Each row comes from the steps of one walk. Every step used is in the known rows, and no mark comes twice. Write the walk behind each row, first mark first.
Known rows:
kenab > mamir > piro > supi: [-15 -45   2 -16  -1  -9   5  -6 -32   8  17   1  13  40 -12 -22  17  -4
  -3  -2 -11  -3  -4 -12   4   5  20 -17  10  -8  16 -18]
supi > piro > mamir: [  4  21   5 -17  10  16  47  -3   9  18   4  -2 -12  -4   3   7  16 -10
   0   0   8  -4  -7  -5  -5   4   3   5  -4   2   4  29]
tezu > belup > moten > nobor > rovur > kenab > mamir: [ 13  -2 -17   3 -46  22  -4 -13 -71  -5 -12  23 -53   2   5 -42  44   1
  26 -33 -19  12 -24  14  -5  -4 -18  13  12 -26 -34 -35]
duze > kenab > supi > piro > mamir > belup: [  9  17  -6 -27   8  26  61 -12  75  25  -8 -10 -10   1   4  16  10  -3
   7   4   1  -4 -10  -6  -5   9 -63  42 -30   0  16  16]
belup > moten > nobor > rovur: [  2  -2 -14 -10 -31  29 -20  10 -38 -14  -1   3 -11 -39  14 -19  16   8
  31 -23 -17   5 -16   3  -8 -14 -10  41  18  -7 -16  -2]
gikad > kenab > supi > piro > mamir > belup > tezu: [  9   9  -3 -33  20  -1  42 -14  59  11 -25 -23   0 -35  -3  -9  -1  -8
  14 -15  -4  -7  -6 -13 -18  12 -32  -5 -30  14 -13  36]
mamir > belup > moten > nobor > rovur > kenab: [ 29 -24 -34 -10 -31  29   4  -4 -24 -28 -12  12 -18 -36   9 -34  35  17
  13 -23 -23   4 -17   7 -10 -15 -37  57  -6  -5 -21 -12]
mamir > belup > moten > nobor > rovur: [ 14 -16 -24  -6 -27  23   1   8 -23 -15  -2   6  -1 -28  10 -22  42  12
  21 -14 -24   4 -15   0 -13 -15 -20  52   3  -2 -18  -8]
tezu > belup > moten > nobor > rovur > kenab > duze: [ 13 -22 -13   4 -30  19   0 -15 -62 -21 -30   4 -51 -15  18 -38  20  -8
  36 -41 -26   7 -16   2  -2  -7 -47  34  18 -22 -17  -7]
gikad > kenab > duze: [  8 -17   3  -6   3  -9  -2   3 -33  -7 -13 -12 -12 -37  10  -5 -15   0
   8 -23  -5   6  -4  -2   5   7 -20 -30   6   2  -6  12]
mamir > belup: [ 11 -13 -12   5   5  -3  16  -4  15  -2  -4   2  10   6  -3  -7  25   6
 -10   7  -9  -1   0  -4  -4   1 -16  11 -12   1   3  -8]
belup > moten > nobor > rovur > kenab > mamir > piro: [ 14 -26 -14 -25 -30  28   7  -3 -61 -21  14  16 -30  -1  -2 -39  10   7
   9 -27 -16   8 -23   5  -4  -8   2  33  16 -11  -9 -34]
nobor > rovur > kenab > mamir: [ 31  11 -19  -8 -20  23  28   0 -49 -11  -5  18 -33  -7  -7  -5  13  -3
 -21 -18   0  23 -14  15  12   8 -11   1  -4  -5 -26 -16]
nobor > rovur > kenab > duze: [ 32 -10 -15  -6  -5  19  32  -4 -40 -22 -24   0 -31 -24   6  -4 -12 -10
 -14 -29  -9  16  -6   6  12  10 -45  22   6  -1 -10  10]
kenab > duze: [ -1  -2   0  -2   8  -5   7   2 -15  -3  -8 -12  -1   9   6   0 -10  -6
   5 -11  -6   4   6  -6   1   1 -18  -4   6   0  12  16]
tosu > duze > kenab > supi > piro > mamir: [  6  32   2 -50  -7  15  59  -2  50  38   4   2 -24 -15   9  41  -3  -9
  17   5   7  -3 -12   4  -2   7 -23  29 -32   5  30  11]
belup > moten > nobor: [-10  -7  -8  -8 -27  12 -33   4 -13  -9   4   0  -1 -10  11 -22   8  15
  39 -11 -15  -5  -7  -1 -13 -21   2  18  14  -6   0  -1]
nobor > moten: [ -5  17  10   1 -14  18  -5  15  -1   0  -6   2  -3  14   2  -7  -6   5
  -8   4   0   2  -4   4   8   1  12  22   8  -1   5   3]
supi > piro > mamir > belup > moten > nobor > rovur: [ 18   8 -20 -25 -16  41  40   5 -12   3   1   5 -13 -32  12 -23  56   3
  25 -14 -20  -3 -20  -6 -17 -12 -22  55  -3   0  -9  19]
piro > mamir > belup > moten > nobor: [ 11  -1  -4 -15 -23   9  21   4  -4  -4  12  -3  12 -11  10 -28  38  22
  22  -6 -21 -13  -4  -8 -21 -16 -26  28 -13  -2  10  -1]
supi > piro > mamir > kenab > rovur: [  8  28   7 -22  17  29  56  -2 -31  17  14  -7   4 -15 -13   6  13  -6
   9 -11  14   7 -13   2   7   4   1 -32  -5   4 -30  18]
tezu > belup > moten > nobor > rovur: [ -5 -10  -4   7 -32  15 -18  -4 -45  -3  -9   9 -34 -14  12 -34  40  -3
  43 -23 -22  -2 -17   1 -10  -8 -19  36  16 -19 -26 -16]
piro > supi > kenab > mamir: [ -1 -14 -12 -35 -13 -20  -5  -5 -19   5  -5   8  22  -4   1   1  28   6
 -14  -7  -6  10  -2 -10  17   2  13 -42   6  -1  13  -5]
kenab > supi: [-13  16   9 -11   2   1 -11  -5  39  -1 -14 -14  -3   5   0   3  -6  -2
   9   0  11   4   5   0   2   3 -14  12  -1   4   3  10]
gikad > kenab > mamir: [  7  -4   0 -11 -11  -7 -10   5 -45   8   6   6 -11 -18  -3 -10  11   7
  -5 -13   0  10 -12   9   4   8  14 -52  -1   0 -21 -14]
rovur > kenab > duze: [ 19  -9 -11  -5   2   1  21  -8 -20 -20 -17  -4 -18   1   4  -6 -22  -4
  -4 -17  -6   7   2   1   8   3 -30   1   1  -3   6  14]
tezu > belup > moten > nobor > rovur > kenab: [ 13 -19 -13   7 -38  23  -6 -18 -42 -15 -19  15 -52 -26  12 -43  31  -1
  30 -30 -17   4 -22   9  -5  -7 -32  41   9 -20 -32 -19]
belup > moten > nobor > rovur > kenab: [ 19 -10 -23 -15 -36  32  -9  -1 -37 -25 -11   9 -31 -45  10 -26   6  12
  19 -29 -17   6 -19  11  -4 -13 -25  50   7  -8 -17  -2]
piro > mamir > kenab > gikad: [  5  47  33  -5  -1  10  24   3   6  11   1  -6   8   2  -9  16  -3   4
  -4  -4   7   0  -5   8  12   3 -74 -29 -22  10  -7  -6]
nobor > moten > belup: [-15   8   7  -6 -27  23   6  23 -16 -10  -2   3  -3  21  -5 -18 -12   5
   1   7   2   0  -9  10  12   0   5  38  11  -6  15 -18]
tezu > belup > moten > nobor > rovur > kenab > gikad: [  2   5  -5   7 -28  15 -19 -23 -19 -10 -27  15 -47 -12  15 -32   6  -3
  37 -31 -18   6 -23  11   4  -5 -72  25   4 -16 -17 -17]
rovur > kenab > mamir > piro > supi: [  6 -58  -7 -18  -9  -4  18 -18 -31  -4   8   7  -7  30 -13 -31   2   0
 -14  -8 -12  -1  -5  -4   7   6   9 -12   6  -9  11 -21]
tosu > duze > kenab > supi > piro: [-10  14 -10 -39  -5  12  27  -6  49  33  -5   6 -22  -9   9  38  -8 -12
  25   6   3   2 -14   6   3   4  -5  28 -12   5  23  -1]
supi > piro > mamir > belup > moten: [  6   3   0 -22   9  17  42  -1  10  12   8   6  -4  18   5  -6  40  -7
  18   0  -4  -9  -6  -5 -15 -12 -20  27  -9   3  -8  34]
gikad > kenab > supi > piro: [-12   5   2 -22  10   8 -18 -10  36   9 -22 -12 -23 -37   5  -1  -8  -6
  21 -12  13   5 -14   2   1   8   6  -8   8   7 -14  31]
tezu > belup > moten > nobor: [-18 -14   3  13 -29   3 -34 -11 -22  -2  -4   5 -23   4  10 -36  31   5
  48 -14 -20 -11  -9  -3 -16 -15   5  10  17 -20 -11 -15]

Which walk is each row?
[ -2 -14   9 -10   7  -2  13  -2 -23   0  22   6   4  46 -13 -12   6  -1
 -10   3  -3   0  -4  -5  -1   8  21 -17   7   1   8 -28] => kenab > mamir > piro
[  9   8  -2 -14  -4   4  -2 -20  39 -17 -24  -9 -19   1  -1  -6 -20   2
  -4  -9  12   8   2   7   4   4 -23  18  -5   2  -1   9] => rovur > kenab > supi
[ -1 -33 -15 -37 -17 -21  -5  -3 -14  -1  -1  15  29  22   2 -12  56  11
   4  -9 -18   7  -1 -11   4 -14  -2 -19   1  -1   0   5] => piro > supi > kenab > mamir > belup > moten
[ 14 -13 -17 -25  -4  -1  43   0 -24  26  26  15   3 -28   4  24 -25  -1
  18  -5  -3   9 -12   6  13   3   0  -7 -26  -3  14 -21] => tosu > duze > kenab > rovur
[  8  22  -5 -27  -6 -13   6   2 -10  -1   3  12  13  -2  -1  11  18   7
 -21  -3   5  15  -1  -3  15   4  15 -42   2   4   7 -14] => supi > kenab > mamir
[ -6   6   2 -13 -11   9  -2  -9  61   5 -12 -11 -12  -2   3  18 -28   1
  13  -3   1   2  -6   1   6   4 -43  27 -13  -4  10  -2] => duze > kenab > supi
[ 18  -8 -26 -19 -30  28  -1  -9  17 -32 -27  -3 -19 -28   9 -32  24  12
  22 -24 -12   9 -13   7  -9 -11 -54  74  -3  -1 -17   4] => mamir > belup > moten > nobor > rovur > kenab > supi
[ -1  32   6 -25  12 -17  -9 -11  39  -5 -14   4  17 -15   8  21 -22   1
  -8  -1   3  10  -3  -7  19   3 -48 -28  -5  13  27   5] => supi > kenab > gikad
[-16 -17  17  12  -7  -7  -9 -13 -13   6  -5  10 -28  26   3 -21  27 -11
  36 -10  -8  -7  -3   3 -10  -9  -9  11  11 -13 -23   0] => tezu > belup > moten
[ -4  15   3  -3  -4   5  -3  -9  40  14  -5   2  -3  -4   7  23 -43   0
  10  -3 -10   3 -12   3  15   4 -72  -2 -17  -3  19 -12] => duze > kenab > gikad
[  6  30  15 -12  11  25  48   4 -24  10  -5 -16  -9   8  -5  13  21 -12
   7 -11   2   2  -4  -4   3   0 -24 -18   3   5 -10  24] => supi > piro > mamir > kenab > duze
[-19  22  -2 -19  17  15  -7  -9  51   8 -17 -12 -12  17   1   7   4 -14
  23   0  13   4  -3  -2  -1   2   5  16  12   4   2  32] => kenab > supi > piro
[ 14  12  -8 -11  17  13  62  -5  17  15   0   1   0   4   0  -1  40  -4
  -7   7  -2  -7  -6  -8 -11   5 -14  14 -19   7   9  21] => supi > piro > mamir > belup
[ -5 -64   6 -21  -4 -15  -3  -7 -49   8  12   1   0  -8  -8 -31  12   3
  -2 -15 -13  -2 -13  -9   3  10  22 -39   7  -7   1 -19] => gikad > kenab > mamir > piro > supi
[ -2  11 -13 -22   7  22  10 -23  51  -5 -26  -5 -29  10  -1  -3 -10 -13
  13  -5  16   5  -6   6   4   2  -6  22   8   1  -5  27] => rovur > kenab > supi > piro
[ 29  11 -35  -8 -36  28  10   1 -54 -14  -8  13 -26 -29   0 -23  21  12
  -7 -22 -14  17 -21  11   5   5  -5   6   3  -9 -13 -32] => moten > nobor > rovur > kenab > mamir
[ 20  23  15 -15   1  14  46   4 -50   5  18  -9  16 -20 -13   2   6   7
   0 -14  12   7  -4   3  10   5 -26 -35 -14   2 -29   4] => piro > mamir > kenab > rovur
[  5  23   1 -21  19  16  46  -9  63  14 -12 -12  -2  11   0   2  32  -7
   4   7   9  -1  -3 -10 -10   6 -33  29 -18   8   9  32] => kenab > supi > piro > mamir > belup
[ -8  39  13 -29  11  17  31  -7  51  20  -9 -16 -14   1   4  11   9 -13
  11   1  18   0  -1  -5  -6   8 -16  21  -3   6   5  39] => kenab > supi > piro > mamir
[  1  15   1 -19  -8  -6  19   0  25  29   5  16  -1  -9   9  39 -34  -2
  10   3 -12   2 -13   7  14   4 -53  -3 -33   5  36 -24] => tosu > duze > kenab > gikad
[  3   7  11   4  -1  11   9   8 -38  -8 -10 -13   3  14  -6  10   3   1
   2 -15  -3   5   2   1   9  -2 -26 -24   6   2 -17  -3] => mamir > kenab > duze
[ -3 -53   2 -39   5 -25   9 -15  10 -13   0  -1  22 -19   2  -8   1   1
 -14  -2  -8  -5  -2 -23   8   4   2  -2  10   3  39  -7] => mamir > piro > supi > kenab
[ 21   0 -26 -12 -18  25  -1 -10  -2 -20 -20  12 -12 -21  12 -25   6  10
  18 -24 -24   9 -20   9   1 -12 -78  45  -6   1  -6  -8] => mamir > belup > moten > nobor > rovur > kenab > gikad
[ 14  20  24  -8  -2  15  38  12 -33  -2  -2 -18   4   0  -6  12   5   1
  -7 -14   0   1   1   0   4   1 -41 -20  -8   5 -13   6] => piro > mamir > kenab > duze
[  8 -13 -16   1  14 -11  23  -8  24  -3 -12  -5  25   5 -11  -8   0  -4
   2  -3 -20  -8   5 -11 -14   1 -12   0 -23   4  -3  -3] => mamir > belup > tezu
[ 12 -20  -6 -14  11  -6   3  -3 -42   3   5  -2   2 -61   2 -20 -19   3
  15 -22   4  12 -12   4   8   9   9 -39  -1  -1 -23  11] => gikad > kenab > rovur
[  0 -56  -5 -48  20 -23  19 -20 -19 -10  12  -4  36 -27   0 -15 -13   1
  -2 -14  -3   4  -4 -27  17   8  10 -21  14   3  31   4] => mamir > piro > supi > kenab > rovur
[-17  32   9 -12   7  29  -6  -3  34   2 -18 -14 -11  12 -13  14  17  -7
  19  -4  19   5  -7   6   4   0  -7   1  11   7 -28  15] => mamir > kenab > supi > piro
[  6   5   1  -1   5  14  10   0 -45  -2  11  -5  18 -15 -14  -1  -1   5
   7 -15   7  12  -6   7  13   1  -3 -36   3   0 -33  -4] => mamir > kenab > rovur
[ 11   7 -21  -3 -23  21  -6   6 -28 -10  -6  -1  -5 -44   8 -10  16   9
   8 -14 -14   7 -15  -2  -1   2  -9  26   6  -4   0 -15] => moten > nobor > rovur
[ 17 -14 -32  -6 -32  15  -2  -4 -33 -12   3  16  -9  19  -1 -39  38  22
  19 -15 -21   3 -11   6  -9 -20  -6   4  -3 -11  -8 -24] => rovur > kenab > mamir > belup > moten > nobor
[ 16 -16 -19  -4   1 -18  12   0 -18   7  -6   3  14 -13 -12 -21   9   5
  -4 -18 -21   3  -6  -4  -8   7   4 -51 -24   2 -31 -12] => gikad > kenab > mamir > belup > tezu
[  2  42  31 -16 -10  14  21   3  18   0  -5 -22   2   2 -11  11   8   8
  -4  -4  17   0   0   5   3   4 -52   3 -15  11 -22   4] => piro > mamir > kenab > supi
[-14  11  -5 -21   1  24   8 -12  69  16 -15  -8 -22   4   4  20 -17 -10
  24  -2   5   2 -12   0   4   3 -23  28   0  -4  10  15] => duze > kenab > supi > piro
[ 24  32  -5 -35  -3  38  53 -14  24   0 -27  -6 -44 -29   1   6   5 -16
  -6 -18  15  12 -15   6   4  14 -44  52 -10   5 -11  33] => nobor > rovur > kenab > supi > piro > mamir
[ 36  -6 -50  -7 -25  18  30  -7 -28 -17 -19   7   0 -21 -10 -30  20   7
  -8 -25 -33  10 -15   0  -8   5 -20   9 -19  -7 -17 -32] => moten > nobor > rovur > kenab > mamir > belup > tezu
[  4 -10   7 -34   9 -14  19  -3  -9  -7  15  11  16  18  -7  -1   5   3
 -27   1   1   8  -2 -14   8   7  15 -27   9   5  25 -31] => supi > kenab > mamir > piro
[ 21  35 -17 -35 -17  44  35 -12  20  -7 -24 -12 -36 -56  10 -13  10   0
   5 -21   4   7 -21   2  -3   8 -36  53  -4   1   4  19] => moten > nobor > rovur > kenab > supi > piro > mamir
[ -8 -58  -5 -17 -13  -1  18  -9 -15  16  20   6   1  24  -9  -8  -4   0
  -2  -6 -24  -6 -10 -10   6   8  -9  -5  -2 -14  23 -32] => duze > kenab > mamir > piro > supi
[  3 -34  12 -13   4  -6   5  -2 -37   5  18   7  -9  -2  -9 -22  -2   3
 -10  -9  -1   1 -15  -1   0  11  22 -36   2   1  -7 -30] => gikad > kenab > mamir > piro
[ -1  24  -6 -27  25   5  49 -14  73  12 -22 -22  11   6  -7   2   3 -15
  12  -3  -3 -10   3 -17 -19   8 -34  20 -26  10   3  35] => kenab > supi > piro > mamir > belup > tezu
[ 39  -2 -44  -3 -29  27  22  -1 -40 -14  -7  17 -12 -16  -3 -25  46  18
 -17 -17 -22  16 -20   8   0   3 -23  16 -12 -10  -9 -35] => moten > nobor > rovur > kenab > mamir > belup
[ -1  26   5 -32  -3  29  44 -11  66  22  -6 -13 -22  -8   7  23 -11  -8
  14  -2   8  -2 -11  -3   1   8 -40  32 -15  -1  15  22] => duze > kenab > supi > piro > mamir
[ 10 -24   1 -26 -13  -3  42   3 -20  27  37  24  -4  21  -7  16  -4   0
  -6   5 -11   0 -15   2   3   7  10  -4 -20  -2  30 -59] => tosu > duze > kenab > mamir > piro
[ 29 -12 -25 -12 -17  22  28   1 -50 -13  -2  26 -24  10  -7 -21  39   2
  -5 -20 -12  18 -14  15   1  -7 -30  25  -9  -5 -38 -10] => nobor > rovur > kenab > mamir > belup > moten
